Known rows, with every step that occurs
c -> r -> e -> y -> v -> s: [-30  -2 -20  21   1  10   4   9  20  -8   8   4   7  11  26  10  -8   3
  -3   5  -3   1 -24   5   1 -15   2 -11 -32  -9   5   8  22  -6 -10  14
 -15  18   7   0 -19  17   5 -14  -9  36  13 -26  -1 -20  12   2   5 -12]
r -> e -> y -> v -> c: [ -4   9 -20  15   0   4  -4   6   3  16   7  -1   2   4   2  -9   3   1
   8  23 -27  -9 -28   3  -8   2  -4  11 -15  -6   4  11  12   9  -8   9
 -21  -9  -1   3  -3  41  17   8  -1  25  11 -43 -10  -5 -13 -12 -24 -59]
y -> e -> v -> s: [  0  20   0 -15  -8  -7   6   1  -2   3   4  11 -13 -16   1  16 -10  -2
  -1 -11  29  -2  15  -2  23  -4  -4  -5  -1   7   2 -14  -9  -2   2  -4
   7   6   1   3  -7 -14 -13  -6  -7 -15   4  29  13   0   1  -6   4  36]
s -> r -> e -> y -> v: [-23 -13 -17  12   0  19   4   1   7  -6   6  -2  -1   8   3 -14   3  11
  11  22  -7   3 -18   7   0   0  -2  13  -7 -15   0   5  15  -1   0   6
  -9   3  -5   1   1  40  17 -11   8  19  10 -38  -9 -17 -12   3 -10 -20]
c -> r -> v -> y -> e: [ 15   2  11 -14  17 -12  -3   0   4  -3  -3  -9  -1  16 -18 -13 -15   4
 -16 -17  13 -17  18  -9 -11 -13  -4 -10  14  21  -5  11   5 -13  12 -12
  15  -1 -20  -4  13 -14  -3  -2   5 -30 -30  41   8  12   9   2  23  18]
e -> y -> v -> c -> r: [-14   4 -17   6   6  -9 -11   5  16  13   5   2   7  13   5  -7  -4  -1
   7   9 -43 -13 -21   1  -6 -15   1  -4  -5  -8   8  20  12   1   2  12
 -23   2  -6   1 -10  26   7  -6  10  20  -8 -46  -2   6  -2  -8 -25 -46]
e -> y -> v -> s: [-21  12   1  11  -6  -6   8   1  17  -2   0  13  -5   4   7   8   1   1
   0   6  -8   1 -13   8  13 -12   3   2 -11  -7  11   0  17  -5  -5   8
  -2   8   8   1 -13   5  -1 -13  10   7  15 -18   3  -8  -4  -1 -12  11]
y -> e -> v -> s -> r: [ -9   1   1 -18  -8  -7   9  -6   0 -11   4  10 -14 -19   0   8  -5   5
   3  -8  33   7  18  -2  25  -3  -1   0   4  -8   1 -11  -4  -2  11  -8
  12   7  -6   1  -6   8 -15 -15   1 -17  -4  28  11  -4  -7   6   7  43]
c -> r -> e -> y: [ -4 -11 -12   7   7   3  -3   7  19  -1   4 -10  10  10  15  -7  -9   1
  -1   3  -6  -1 -21  -3 -12 -13   0  -8 -20   2  -7  11  18  -1  -1   7
 -15   9  -9   2   0  15  17 -11   0  18  -2 -17  -4 -19  11   1   9 -36]
c -> r -> v -> y: [  5  -8  10   0  17   3  -5   1  -2  -7  -1  -8   2  18  -6 -10  -3  -2
  -7  -7  17  -5   5  -4 -18  -2   0  -9  10  18  -4   7   5  -7   2  -8
  14   3  -7  -5   3 -15   0   4  -1  -7 -19  27   3  10  11   7  22  -1]
v -> r: [  3  -9   7  -1  -3  -3   1   0  12  -3   5   1   0 -17   6   5   4  -8
  -4  -7  -1   4  11  -6   6  -1   4  -3  -2  -3   0   1 -21   5  -2   3
  -3   0  14   2   0 -16  -2   4  21  -2   0 -14  -1  -4  18   2  -1  19]
y -> v -> r -> s: [ -8  -2  -2   6  -7  17   7   0   8  -3 -10   7   4  -7  -1  21   6  -1
   6   0 -44   7   7   8   7   5   4   1  12 -11   8   6 -20  -2  -7  16
  -2   9  16   0  -8 -20 -18   2  -7   3  12  -1   0   3  11  -2 -18  34]
e -> v: [ -9  11  -5  -5  -4   6  -4   3 -13  11  11   0  -9  -7   3   5   0  -8
  13   6  19   4   4   1   5  13  -7   1   7  10  -3 -12 -14   7  -5  -3
   1   1   0   0  -5  -5  -5   5 -12  -1  10  14   5  12  -4  -8  -5   4]
s -> v: [ 21   2  20  -4  -2 -13   0  -7  -9   3  -4   1  -4  -5  -7  -2   6   0
 -11 -12  10   0   7  -3   0   7   4  -1   0   8  -1 -12  -5   1   5  -8
   4  -9  -3  -1  11 -10   0  11   8  -6  -6   4  -4  -1 -10   2   6  -3]
c -> r -> e -> v -> s: [-21   0 -16  10  -4  18   0  10   2  -6  17   2   1  -7  28  24  -7  -3
   4  -1  37  11  -7   0   2   6  -2 -16 -25   8  -2  -7  -4  -1 -12   2
  -4  19  10  -1 -22   2  -7  -1 -36  26  18  11   5  -8  19  -2  22   2]
r -> e: [ 10  -3  -3   4   1  17   3   4  -3   0   7  -7  -2  -5   4   2   3   3
   2   3  12  -1  -3  -3  -8  11  -6  -1 -11   6  -7  -9  -8   6 -11   0
  -4   1   2   2   6   1  17   7  -6   6  17  -7  -5  -5  -1  -5   7 -23]
e -> y: [  2   3   7  -4   0 -13  -1   0  11   4  -3   0   0   4  -2 -11   1  -3
   1  -1  -7   0  -7   1   0 -14   3   5   0   0  -1   4  20   2   4   3
  -3  -2  -7   3   7   3  13  -7  22  -5  -5 -11   1  -8  -7   0  -5 -16]
s -> v -> y: [ 26   5  23   1   2  -4   7  -4 -18   7  -9  -1  -7  14 -12  -9   2   2
 -13  -5  21 -11  12  -1 -13   8  -1   3  14  13  -2 -18  -1  -4   4 -12
  17 -10  -5  -3  18 -21   8  20   1 -15  -6  22  -4   4 -20  -1   6   0]
v -> r -> s: [  8  -7  10  -2  -5   1   4  -4   7  -9 -13   3   7  -8   0  16   8  -3
   2 -11 -29  11  14   1   2  -2   7  -3  11  -8   1  10 -19   3  -1   9
   3   5  14   1  -2 -23 -12   4   5  -9   1   8   0  -2  14   6  -3  27]
y -> e -> v -> r: [  2   5  -8 -13  -7  -7   1   4   1  12   8   6  -5 -20  -1   9  -8 -10
  -2  -6  18  -1  22  -8  20  -5  -2   2   7   4  -2  -3 -25   6   5  -2
  -2   1   1   4   1 -13 -16  -1   4 -15  -6  21   8   6  18  -7  -8  39]
v -> r -> e -> y: [ -1 -14  -8  11  -4  -4   1   5  16  -1   3  -2   8  -6  11  -7   3  -6
  -5   8   2   8 -11  -5   0  -9   7   4 -22  -6  -5   9   7  10  -3   7
 -13  -3   8   6   2  12  13  -3  19  15   4 -25 -10 -26  17   7   2 -10]
r -> v -> e -> y: [  1  -1   8  -3   5 -24  -6  -6   1 -10  -6  -4   9  14 -10 -29  -3  -3
 -10   4   7   3 -13   4   4 -12   2  11   1  -1  -3  -8  31  -8   3  -7
  10 -15  -6  -5  13   2   6 -13   5 -15 -14 -19  -1   3  -4   8  14   6]
s -> r -> v: [  3 -18  15  -8   4  -4  -4 -13   2 -24   2  -5  -4 -10 -16 -23  12   3
   2   4  21  12   5  -5   2   7   7   4   6  -4  -2   8   3   2  13 -13
  16  -4  -6  -3   3   8  -6  -8  29 -10 -13  -5   0   1  -5  17  15   7]
s -> r: [ -1 -13  11  -9   0   6   4  -8   6 -12   3  -3  -5  -7  -6  -9   6   7
   6   2   7   6   5  -1   4   4   0   0  10 -10  -3  -2   0   1   6  -3
   7   3   0   1   8   7   7  -6  21  -8  -1  -9  -1  -2 -12   7   4   8]
y -> v -> c: [  0  10  -8   1  -1   3  -2   1  -6  17   9   3  -6  -6  -8   3   6  -3
   8  11 -28 -13  -5   2   0  10  -7   3   3  -3   8   2 -12   8  -8   6
 -12  -5   6   2  -4  11   5  14   3   9  12 -26  -1  19 -11 -18 -27 -28]

Rows
[-10  -1  -5  -2  -7   3  -2   4  -2   8  12   2  -2 -20  12  11   2 -14
   9   4  18  11  11  -2  13   9   1   0   1   5   0  -6 -29  12  -4   0
  -2   5   8   2 -10 -16 -16   6  -2   2   5   0   2   4  17  -1  -5  23]
e -> v -> r
[  1   7 -13  -6  -1   3 -12   4 -15   9  -5  -1   8   1   3  20   1  -2
  18  -3 -36   3  -1   2 -11   6   0  -8  14   1   3  16 -15   4   2   5
  -7   3  -8  -1 -16   4 -16   4 -32  12  -4  24   6  18   3  -8 -14 -26]
e -> v -> c -> r -> s
[-10   8 -14   5   3  -1  -7   2   8   7 -15   4  13  18   0   6   1   3
  11   2 -77  -5 -20   7 -11 -15   4  -2   8 -14  10  29  11  -6   4  18
 -16   4  -9   0 -11  17   0  -6  -7  13  -7 -15   0   7  -7  -6 -28 -37]
e -> y -> v -> c -> r -> s
[  5  19  -4 -17  -4  -4  -1   3 -11  15   5   1  -9  -9  -7   5 -12  -3
   1  -4  19  -7  18  -4  12   0 -10   1  15  10  -2  -9 -12   1   3  -7
   2   0 -10   1   7  -8  -8   0 -10 -22  -3  31   9  13  -4 -14  -7  21]
y -> e -> v
[ 15  -9  19 -16   9  -5   4 -10  -3 -13  -7  -7  -9   7 -31 -31  -3  11
  -8  -7  25  -6  24  -7  -1  -2  -1   8  26   6  -6   5   9  -8  19 -18
  26 -11 -22  -3  22   1   3  -4  23 -39 -28  39   3   6 -14  11  17  30]
s -> r -> v -> y -> e
[-15 -16   2   7  -7   2   8  -4  17 -24   1   2  -1  -6  11  -6   6   9
   2   5  15  13 -12  -1   6  -9   8   2 -22 -21  -4   2  27   2   3   1
   3   4   2   4  -5  27  17 -19  20  16   6 -22  -6 -33  -5  16  15 -11]
v -> s -> r -> e -> y
[ -9 -11   2   0  14 -20 -11  -3   9 -13  -4  -7  16  22   2 -23 -12  -3
 -13   0  -3   0 -15   2  -1 -23   3  -2  -3  -2  -5   3  30 -13   5  -3
   4  -5  -8  -7   7  -3   2 -17   2  -9 -25 -18   0   0  12  11  19   2]
c -> r -> v -> e -> y
[-15  12   5   5  -5   8  11   0   8  -5   5  11 -10  -7   7  16   2   2
   1   0   3   0  -2   6  12   2  -2  -5  -8  -4  11  -9  -9  -6 -11   7
   1  14  18   0 -14  -9  -4  -1   2   9  23 -10   5   0  -3  -4  -3  23]
y -> v -> s
[ 21  -2  21  -1   6   2   3  -4 -14  -3 -27  -3   7  27  -6   8  -3   9
  -9 -19 -21  -3  12   3 -23   2   5  -9  18  10   0  -2   5 -16   6  -4
  16   0 -11  -6  10 -29 -10  10 -27 -14 -15  49  -2   2  -7   8  10   4]
c -> r -> s -> v -> y
[-14   4 -17  15  -1  13   3   8   3   8   2   0   1   9   6  -5   0   3
   5  16  -7  -4 -21   7  -4  -1  -6   8 -16  -3   1   1  12   1  -9   9
 -13   0   2   1   2  23  18  -4  -2  19  18 -29  -6 -14  -7  -6 -13 -25]
r -> e -> y -> v
[ 24  -2   6  -2   4 -22  -9  -5  -4   7  -2  -2   5   0   0   0   3  -1
 -13 -13 -12  -6  -1 -14 -13   1   7 -10  -4   1   2   4  -6   7   7  -5
 -11  -9  -7  -1   0   5   0  11   3   8 -20 -17  -6   6  -3  -2  -4 -37]
s -> v -> c -> r
[  1   7  -8   7   1  31   3  12 -27  14  12  -8  -9  11   5  -1  -3  -1
  11  11  37  -6   3   3 -12  21 -14   5   5  19 -10 -17 -11   2 -16  -7
   7   0   0   0   3  -3  13  19 -34   3  20  35  -1   8 -11 -12   5  -9]
r -> e -> v -> y
[  3 -17  -5   8  -4  10   5   5   4  -3  11  -4   4 -17  11   6   4  -6
  -2   3   9   5   2  -8  -1   6   1  -2 -17  -1  -6  -2 -20  10  -9   4
  -9   1  15   3   2  -3   4   9   6  11  12 -21  -7 -13  20   1   9   3]
v -> r -> e
[-13 -11 -14   2  -5  27   0   1 -17  -4  15  -6  -6 -10   7  -2   4   4
  16  15  31  10   0   1   2  21  -6   6  -2   0  -7 -11  -9   7  -3  -7
   2   1  -4   0  -3  23   4  -2 -13  13  14  -1  -5  -2  -9   1   6  -6]
s -> r -> e -> v
[ 30   6  27  -2   1   1   9  -7 -21   1 -28  -1  -1  19 -18   2   6   8
  -6 -13 -11  -5  16   6 -16  10   2   3  27  10   0 -12   5  -9   6  -9
  21 -12  -9  -4  17 -30  -4  19 -18 -22  -4  52  -4   3 -23   5   5   6]
r -> s -> v -> y
[  2  -2  25   0  -2 -18  -1  -8   8 -19   2   5  -5 -15  -6   2  10  -4
  -8 -13  29  12   0  -4  10   1   8  -6 -12   6   3   0   3   0   0  -8
  14  -1  10  -1 -11 -15 -13  -4  21  -3  -1   9   5   1  10   9  27  17]
r -> v -> s
[-10   8  -8   8  -9  16   4   6 -12  -1  13   4  -6 -14  18  19   2  -3
   8   4  45  10  -4   3   8  16  -5  -4 -21   4  -2 -17  -8   8 -15  -2
   1   8  13   2 -15   0  -3   5 -26  17  29  12   3  -7   5  -6  12   4]
r -> e -> v -> s
[  5  -4  -5   7  -1   1   1   3   9   2   2  -6   3   5   6 -11   1   2
   0   7   1  -1 -16   0  -7  -7  -1   5 -14   1  -6   3  18   7  -3   2
  -8  -5  -4   3   6  14  21  -4   9  12   5 -18  -6 -17  -6  -1   5 -31]
r -> e -> y
[ 37  11  20 -14   4 -15   8  -4 -13  11 -13  -1  -9  14 -20 -10  -9   8
 -23 -18  15 -19  25  -8  -5   0  -3   3  21  12  -4 -20   2  -8  11 -15
  15 -13 -18  -1  29 -22   3  14  -1 -36 -17  41   0   2 -18  -5   8  17]
s -> v -> y -> e
[-10   6 -16   3   8   2  -8   5   3  11  11  -1   3   3   5   5  -3   0
   6   5 -31 -14 -10  -2  -8   1  -4  -9  -2  -4   8  13 -13   3  -3   9
 -18   6   3  -1 -11  10   3   4  -5  17   2 -33   0  18   0 -13 -19 -31]
y -> v -> c -> r
[  6  -3  10  -5   7  -7  -6  -7 -10 -11   0  -7   5   6 -10 -17  -2  -2
  -8   2  16   0  -1   3   5   4  -3   4   5   1  -4 -17  10  -9  -3 -10
  13 -11   1  -5  10 -14   0   0  -5 -19  -7 -10   0  14  -1   6  19  21]
r -> v -> e
[ -3  14  -8   4   0 -11  -4   2   3  17   3   5  -1   5  -6 -11   4  -1
   8  13 -38 -10 -20   4  -2  -6  -1  10   2  -6   8  12  11   6   0   8
 -16 -10  -1   3  -4  27  14   1  18  11   2 -39  -3   6 -16 -12 -35 -40]
e -> y -> v -> c
[ 15  -9   8  -4   5  -4   1  -8 -15 -11 -27  -1  18  23   0  12  -8  10
 -16 -16 -26   5   5   6  -7  -3   2  -9  11  -9  -1 -17   8 -21   5  -1
   8  -2  -5  -8  13 -25  -8  -1 -37 -12 -11  14  -5   5  -4  10  15  22]
c -> r -> s -> v -> e
[-22  -1  -7  11  -4  -7   4   3  20   7   2   7   2  -3  10  -2   3  -7
   1   9 -20   1  -7   5  10 -12   4   7  -7 -11   8  10   2   0  -3  13
 -11   3   9   3  -5   4  -4  -7  25   9   2 -32  -2 -10  13   0 -21  12]
e -> y -> v -> r
[  6   5  -6 -14 -10   0   2   1  -7   5 -13   7   1 -15  -3  22  -5  -3
   3 -13 -12   5  25   1  15  -2   1   1  19  -2   0   6 -23   1   6   3
   4   4  -2   1  -1 -20 -27  -1 -10 -21  -7  45   9   3  15  -2 -10  45]
y -> e -> v -> r -> s
[ -5  -1   0  -2 -10   8   0   1  -7   2  -7   6   3 -12   5  22   6 -10
  14  -6 -14  14  11   5   7   8   4   1  13  -2   2   4 -27   7  -3   4
   4   6  11   0 -11 -17 -23   4 -17  -3   6  29   4   5  13   2  -9  32]
e -> v -> r -> s
[ 19   2  15  -4   5 -24 -13  -7  -6   0   3  -3  -1 -12 -17 -13  12  -8
  -1  -3   1  -2  -4 -10  -6   7   4   3   0   8   1  15  -3  11   5  -9
   1 -19   0   0  -3   5  -2  10  21  -2 -12 -13  -1  15  -1  -3  -1 -31]
r -> v -> c
